What can hang from each mark:
J_105: J_911
J_643: J_14 J_911
J_911: J_105 J_643 J_900
J_900: J_14 J_911
J_14: J_900
J_221: J_911
J_395: J_105 J_221

Each row was made from one small tree. The marks that hang from a mark follow it in brackets, in the order of their numbers. Every link used is in the known rows. Write each row's tree.
Known rows:
J_395[J_221[J_911[J_643[J_14] J_900]]]: [-4.15  0.03  2.64  0.44 -0.97 -0.88 -0.38 -1.35  1.94 -0.89  1.12 -3.00
 -1.17  2.49 -0.04 -1.73  2.80  2.10]
J_911[J_105 J_643[J_14] J_900]: [-5.41 -0.48  2.10  0.26 -0.65  1.13 -0.01 -0.14  0.59 -1.23  0.82 -1.06
 -1.82  5.13  1.25 -2.46 -0.73  2.54]
J_911[J_643]: [-2.84  0.53  1.00  0.00 -1.34  1.42  0.30  1.12  1.23 -0.62  0.63 -0.43
 -2.19  1.17  2.00 -0.51  2.79  0.26]
J_911[J_900]: [-3.16  1.32  1.86 -0.09 -1.18  0.01  1.10  0.66  0.63 -1.13  0.49 -0.13
 -1.31  2.56  1.32  0.72  3.46 -1.04]
J_14[J_900[J_911]]: [-2.19  0.62 -0.54  0.38 -0.04 -3.88  0.47  1.44  0.70 -0.40  0.41 -1.19
 -1.72  1.88  1.13  0.31  2.73 -1.38]
J_105[J_911[J_900]]: [-2.03  0.85  1.06  0.75 -1.00 -0.77  0.47  0.44 -0.11 -0.70 -0.10  0.47
 -2.17  2.00  0.58  0.72  4.19 -2.60]
J_14[J_900[J_911[J_643]]]: [-3.22 -0.31 -0.49  0.54 -1.17 -2.27  0.23  1.56  0.66 -0.64  0.53 -1.64
 -2.23  2.02  1.33 -0.42  2.31  0.09]
J_643[J_14 J_911[J_900]]: [-3.82 -0.75  2.13  0.11  0.13 -0.34 -0.20 -0.92  1.38 -0.49 -0.48 -2.00
 -0.86  3.38  1.38 -2.10  1.98 -1.27]
J_900[J_14]: [-2.38  1.34 -0.03 -0.14 -0.63 -0.34  0.53  1.27  0.81  0.60  1.05  0.30
 -1.26  2.28  1.93  1.37  1.81 -1.89]
J_643[J_14[J_900] J_911]: [-2.86 -1.10  0.37  0.41  2.29 -2.19 -0.09 -0.24  1.66 -0.90  0.00 -2.76
 -1.18  2.28  1.90 -2.99 -0.10 -0.80]
J_900[J_911[J_105 J_643]]: [-4.68  0.32  0.38  0.68 -1.89 -0.37  0.39  1.32  0.47  0.70  0.89  0.18
 -2.04  2.56  1.13 -1.17  1.70  1.14]
J_221[J_911[J_105]]: [-4.69  1.63  1.73 -0.05 -0.12 -1.65  1.81  0.76  1.27  0.23  1.61 -0.01
 -0.65  2.32  0.76 -0.81  2.20  1.58]
J_221[J_911]: [-3.16  1.26  1.71 -0.69 -0.42 -1.86  1.24  0.58  1.76 -0.29  1.07 -0.83
 -0.91  1.21  0.94  0.40  4.16  0.02]
J_105[J_911[J_643[J_14] J_900]]: [-2.76 -1.09  1.21  0.42 -0.73  0.24 -1.00 -0.59  0.45 -1.41 -0.42 -1.26
 -2.90  2.94  0.62 -1.47  2.09 -0.67]
J_911[J_105 J_900]: [-4.70  1.58  1.91  0.44 -0.88  0.26  1.29  0.84  0.16 -0.72  0.96  0.64
 -1.03  3.59  1.21 -0.50  1.25  0.69]
J_14[J_900[J_911[J_105]]]: [-3.86  0.75 -0.43  0.96  0.18 -3.55  0.85  1.82  0.22  0.04  1.06 -0.18
 -1.53  2.95  1.03 -1.06  0.51  0.18]
J_395[J_105[J_911[J_900]] J_221]: [-1.69  1.80  1.13  1.73 -0.86 -0.42 -0.54 -0.36 -0.16 -1.16  1.58  0.36
 -1.76 -0.78  0.01 -1.07  3.07 -1.35]
J_643[J_911[J_900]]: [-3.80  0.28  1.83  0.43 -1.10  0.25  0.76  0.21  0.86 -0.22 -0.08 -0.77
 -0.49  2.56  1.51 -0.73  3.87 -1.46]
J_14[J_900[J_911[J_105 J_643]]]: [-4.70 -0.03 -0.52  1.04 -0.95 -2.01  0.44  1.81  0.13 -0.31  1.19 -0.65
 -1.97  3.26  1.12 -1.78  0.22  1.88]

Which tree is each row?
[-2.95 -0.27  0.14  0.96 -2.23  0.90 -0.02  0.80 -0.60  0.08  0.27  0.38
 -2.38  3.37  0.81  0.79  3.10 -1.60]	J_105[J_911[J_643 J_900[J_14]]]
[-4.07  2.07  1.54  1.04  0.29 -1.99  1.13  0.36  1.80  0.83  2.19 -0.15
 -0.36  0.54  0.29 -1.38  2.25  1.48]	J_395[J_221[J_911[J_105]]]
[-6.27  0.65  2.69  0.22 -2.12 -0.05  1.26  0.50  0.62 -0.52  1.32 -0.69
 -0.79  4.39  0.37 -1.02  2.53  3.30]	J_221[J_911[J_105 J_643 J_900]]
[-6.20 -0.41  2.82 -0.17 -1.03 -0.41  0.55 -0.57  1.09 -1.09  1.08 -1.91
 -1.12  5.21  0.25 -2.27  0.51  3.65]	J_221[J_911[J_105 J_643[J_14] J_900]]
[-5.42 -0.64  2.05  0.64  0.35 -0.19  0.41 -0.77  0.93  0.09  0.06 -1.09
 -0.67  4.49  1.24 -3.12 -0.14  0.41]	J_643[J_14 J_911[J_105 J_900]]
[-5.43  0.22  1.05  1.02 -1.11  0.32  1.11  0.85 -0.12  1.43  0.82  0.45
  0.07  4.73  1.46 -1.10  1.04 -0.59]	J_643[J_911[J_105 J_900[J_14]]]
[-4.91  1.10  1.57  1.03 -0.77 -0.17  0.72  0.36  1.69  0.65  2.26 -0.59
 -0.94  0.86  0.37 -2.21  2.23  3.62]	J_395[J_221[J_911[J_105 J_643]]]
[-5.46  1.62  2.62  0.08 -1.09 -1.57  1.78  0.40  0.56 -0.44  1.25 -0.19
 -0.16  3.94  0.27 -0.29  2.37  1.66]	J_221[J_911[J_105 J_900]]
[-6.34  0.37  1.74  0.23 -2.40  0.18  1.22  0.86  0.07  0.43  1.69 -0.27
 -0.51  5.45  0.42 -0.12  1.56  2.89]	J_221[J_911[J_105 J_643 J_900[J_14]]]
[-4.89  0.10 -0.63  0.80 -2.44 -0.44  0.25  1.65  0.12  1.76  1.26  0.46
 -1.77  3.94  1.18 -0.07  0.60  0.54]	J_900[J_14 J_911[J_105 J_643]]
[-2.25  0.71  0.12  0.79 -1.12 -0.80  0.41  0.67 -0.59  0.17  0.20  0.89
 -1.75  3.10  0.65  1.76  3.26 -3.41]	J_105[J_911[J_900[J_14]]]
[-2.88 -0.10  1.09  0.88 -1.91  0.73  0.02  0.48 -0.08 -0.85 -0.12  0.02
 -2.59  1.79  0.62 -0.09  3.86 -0.86]	J_105[J_911[J_643 J_900]]
[-5.35 -0.52  1.75 -0.36  0.05 -0.72  0.47 -0.29  1.79 -0.39  1.21 -1.71
 -1.50  3.65  0.77 -2.72  0.04  3.38]	J_221[J_911[J_105 J_643[J_14]]]
[-4.23  1.23 -0.70  0.64 -1.39 -2.04  0.77  1.61  0.07  2.02  1.24  0.86
 -1.18  3.49  1.17  0.42  1.07 -1.47]	J_900[J_14 J_911[J_105]]
[-4.75  1.35  0.96  0.59 -1.14  0.22  0.96  1.27 -0.40  0.42  1.33  0.89
 -0.58  4.85  1.31  0.57  0.39  0.04]	J_911[J_105 J_900[J_14]]
[-3.41  0.99  1.56  0.47 -1.28 -0.26  0.37  0.12  2.13  0.14  1.69 -1.28
 -1.20 -0.33  0.51 -1.08  4.37  1.65]	J_395[J_221[J_911[J_643]]]
[-3.56  1.28  1.78  0.53 -1.57  0.05 -0.29 -0.25  1.67 -0.77  2.67 -1.66
 -1.10 -0.99  0.55 -2.03  3.30  2.75]	J_395[J_105 J_221[J_911[J_643]]]
[-5.45  0.41  0.91  0.59 -2.38  1.72  0.63  1.23 -0.38  0.17  1.38  0.44
 -1.32  5.13  1.38 -0.05  0.33  1.52]	J_911[J_105 J_643 J_900[J_14]]
[-2.21 -0.88  0.51  0.35 -0.15  0.57 -1.66 -0.69  0.70 -1.81  0.87 -1.05
 -3.31  0.97  1.07 -2.92  0.37  0.31]	J_395[J_105[J_911[J_643[J_14]]]]
